Each row was made from one small tree. The marks that hang from a mark follow it in brackets, in alphabetical order. Every link used is in the known rows. Write each row's tree.
Known rows
rizez[luruf[dofe] sovu[pana]]: [ -0.9  -1.2 -30.4 -40.9  20.8  23.9   7.4  -4.8 -13.5  -7.7  -0.3  13.6
   2.1  -1.5   9.1  17.5   6.1  -0.5 -17.1]
luruf[dofe rizez]: [ 20.9  10.6  -9.0   9.0  -8.2   2.6 -19.4 -14.9 -23.7   7.9  16.2  -6.0
  16.1  16.6  24.3  16.1  -9.8  10.5 -24.8]
pana[rizez[luruf[dofe] sovu]]: [ 12.3  10.4 -22.8 -37.7   6.0  32.2  -7.0  -5.6   5.9  -3.8  18.9  30.6
  -9.1 -28.6  43.5  59.3   1.4 -18.5  -1.0]
domamu[luruf[dofe rizez]]: [ 11.5   8.7  12.4  23.1 -20.7   1.4 -16.2  -6.7 -13.8   2.2  29.2   0.8
  21.9   1.8  39.9  18.3  -5.1   9.8 -25.3]
domamu[luruf[pana[dofe rizez] sovu]]: [-23.3 -14.2  25.6  18.7 -24.0  15.2  10.1   6.2  37.1  14.1   9.7 -11.6
 -27.7 -15.6 -10.4 -26.5  -8.4 -15.9  21.6]
domamu[luruf[dofe rizez[pana sovu]]]: [ 20.6  28.5  13.8  24.2   2.4 -15.6 -28.8 -20.9 -23.7  -8.5  23.0   8.0
  37.2   3.5  30.1  42.6   2.1   9.2 -30.7]
rizez[dofe]: [  7.3 -21.8  -4.0  -6.1  11.4 -15.1   7.5   8.5  -3.3  -1.6  -2.6  -4.4
   7.0  -5.9  24.3 -15.0   4.1   5.8   9.7]
domamu[luruf]: [  9.8 -10.2   4.6  21.6 -27.0   8.3   6.4   6.8   2.4  12.5  20.1  -1.6
   9.0  -2.9  35.1 -28.1   6.1  13.1  -2.2]
pana[dofe rizez[sovu]]: [  2.8  20.9  -0.1 -16.1  -5.0  11.0   8.6  20.9  31.0   5.2 -16.5   9.2
 -26.9 -29.2  20.6  15.4   6.0 -20.4  43.7]
sovu[luruf pana]: [-14.1 -13.0 -16.5  -4.9 -12.0  11.0  15.7   8.8  -6.2   3.9 -20.1   0.4
  -7.5  28.7 -55.3 -44.6   2.6   8.0   2.4]
rizez[dofe pana sovu]: [ 17.2  -1.8  -3.0  -5.3  34.4 -32.6  -4.1  -3.9 -12.3 -12.8  -7.5   3.9
  21.0  -4.8  13.3   8.8  10.5   4.9   4.0]
pana[rizez[dofe sovu[luruf]]]: [-18.6  -8.0  -2.9 -26.9  16.8  -4.9   7.1  21.8  19.5 -22.7 -26.1  39.6
 -13.8 -28.7 -24.5  31.1   9.1 -22.0  37.3]
sovu[luruf[dofe pana rizez]]: [-20.2  -2.2  -7.4  12.7  -8.5  -0.9  -9.7 -15.1 -13.1  -1.2 -11.1  -4.1
   6.2  32.9 -63.2   1.1 -12.7   4.4 -25.2]
sovu[pana]: [  5.5 -11.5 -13.9  -6.5  -2.3   8.6   6.3   1.6 -14.4  15.6  -7.1 -17.7
  -7.3  25.3 -20.9 -44.0  -1.9  15.7  -6.1]
luruf[dofe]: [ 25.0  -6.1 -18.0   3.6 -14.5  10.2  -3.9  -7.2 -16.1  13.9  21.4  -5.5
  15.9  16.8  35.2 -20.2  -0.6  10.0  -5.1]
luruf[dofe pana rizez sovu]: [ -0.3 -16.5 -13.0  17.5   4.4   8.7 -15.9 -33.2 -23.2  11.8  15.3 -15.1
   9.7  33.0 -31.9  -9.8 -19.7   8.3 -38.8]
domamu[luruf[pana[rizez] sovu]]: [-12.2 -28.8  12.4  19.7 -18.9  20.0  -3.3  -9.7  14.7  19.1  21.7  -2.4
 -17.2  -0.9 -27.2 -24.0 -12.5  -4.8  -5.1]
rizez[pana]: [ 33.1   4.4  -8.9  18.9  -9.3  -8.8 -10.4 -17.6 -18.3  17.3  18.1 -19.2
  15.9  25.3  15.1 -24.7   0.4  19.4 -14.2]
pana[rizez]: [ 18.0   0.5  -5.5  -2.6 -16.8  15.6  -8.4   2.2   4.9  18.7  11.6  -0.8
 -18.0  -2.4  11.8  -2.7  -7.0  -1.4  10.4]

Write each row's tree
[-15.1 -23.4  11.6 -13.2  17.3 -16.9  -4.8   5.1   9.9   2.2 -15.1 -12.6
 -21.0  -8.7 -35.0  -1.4 -12.0  -8.7  11.8]	luruf[pana[rizez[dofe]]]
[ -7.9 -29.7   3.0 -23.4  23.1   3.1   0.0   2.4  -2.2  -0.7   0.3   0.4
 -19.2  -2.6 -26.1 -12.9 -10.9 -11.3  10.6]	luruf[sovu[pana[rizez[dofe]]]]
[ -4.4  21.5  -8.3 -37.2   0.5  25.9  13.7  17.7  38.8  -5.2  -7.0  18.4
 -32.9 -49.2  43.3  47.7   9.4 -25.8  30.3]	pana[dofe rizez[luruf sovu]]
[-18.7   1.7  22.3  16.5 -11.2   7.3  10.3   5.3   7.7   1.8   2.6 -13.6
  -6.8  -0.5  -3.4 -19.5  -4.2  -0.1  -5.6]	domamu[luruf[rizez sovu[pana[dofe]]]]
[-24.1  -1.0 -15.7 -22.7  11.8  11.8  25.6   8.2  30.4  -4.1 -26.1  -5.3
 -21.8 -22.3  -0.2   6.0   9.8  -8.9  10.1]	rizez[luruf[pana[dofe]] sovu]
[ -3.5  -3.7  -5.3  -2.6  24.9 -28.1   4.1   3.6  -3.8 -24.6 -19.7  20.2
  20.6  -1.3 -21.6   8.8  16.2  -1.1  13.5]	rizez[dofe pana sovu[luruf]]
[ -6.2  12.8  10.5 -18.3 -11.2   8.4   7.0  19.5  19.9  12.7 -18.0 -18.5
 -36.6  -3.9 -12.8 -18.4  -5.6 -12.3  32.0]	sovu[pana[dofe rizez]]
[ 17.8  24.8  -2.8   6.6   3.1 -13.1   4.4   1.3   7.5   3.5 -10.2 -10.3
   7.4  -1.2  23.3  -7.2  14.1   1.4  20.0]	rizez[pana[dofe] sovu]
[ 31.0   8.5 -17.1  -4.6  -4.8   5.9 -12.2 -27.7 -19.3   4.4  40.4  -7.5
  25.4  11.3  54.4  17.4   0.9  10.5 -33.1]	rizez[luruf[dofe] pana]
[-31.1  -8.9   6.4 -12.3  19.7 -20.2   4.1  11.3 -10.6 -23.3 -35.1   4.1
  -2.0  10.2 -61.2   5.8  -4.4   1.4  -6.2]	sovu[luruf[rizez[dofe]] pana]
[-15.7  -4.2  23.7   2.2 -21.5  20.7  12.5  14.6  26.0   9.1  10.3  -4.7
 -26.8 -13.8   0.6 -28.0  -4.2 -17.2  25.4]	domamu[luruf[sovu[pana[dofe rizez]]]]
[ -6.8  -7.7  27.7  13.9   5.1 -24.0  -4.3   9.5  -2.1 -14.8   5.1   2.2
  13.4 -21.5  29.7  23.5  -1.4   5.9 -10.5]	domamu[luruf[rizez[dofe]]]
[ -2.5  22.8  -5.8   8.4  -7.3 -10.5  15.0   8.5  16.9  -9.1 -22.2   7.7
   6.7   1.9 -10.7  -8.6  18.5  -5.2  29.3]	rizez[pana[dofe] sovu[luruf]]
[  4.1  40.7  27.9  25.9  -3.0 -22.7  -7.5   1.7   9.0  -9.9  -1.8  -3.4
  13.1 -16.2  29.1  30.8   8.4   0.8  -0.9]	domamu[luruf[rizez[pana[dofe] sovu]]]
[  8.8  18.5  -1.6  25.8 -12.9 -12.6 -16.4 -17.6 -17.2  -2.1   0.2  -1.6
  14.9  27.8 -29.5  10.4  -2.7  13.6 -24.6]	sovu[luruf[rizez[pana]]]
[-26.1   1.6  -3.4  -7.2 -17.2   6.6  28.9  24.2  17.9  -0.1 -32.6  -9.6
 -15.7  13.8 -39.7 -46.9   6.7  -3.3  28.6]	sovu[luruf pana[dofe]]
[ 17.1  -7.8   6.2  17.6  25.2 -28.0 -19.9 -27.0 -24.4  -6.4  18.3  -9.0
  23.0  12.2   7.8  14.5  -8.3  10.1 -27.5]	luruf[rizez[dofe pana] sovu]
[ 11.3 -24.4 -22.5  -4.5  -0.1  22.1   1.9 -17.0 -26.7  14.0  20.4  -8.5
  10.7  34.9  -8.9 -46.6  -7.4   7.2 -16.0]	luruf[dofe sovu[pana]]
[  2.1  11.5   6.2  14.9  -1.8   1.5  -6.0   3.8  -3.0  -4.7   0.6  17.5
   8.2 -14.9  16.8  28.4   4.9   7.1 -12.9]	domamu[luruf[rizez[sovu]]]
[-25.2  -2.7  23.4 -11.2  34.8 -25.0  -0.8  15.4  -7.6 -27.0 -25.2  12.6
   4.8 -20.8 -19.3  28.7   3.3   0.6  -7.8]	domamu[luruf[rizez[dofe sovu[pana]]]]
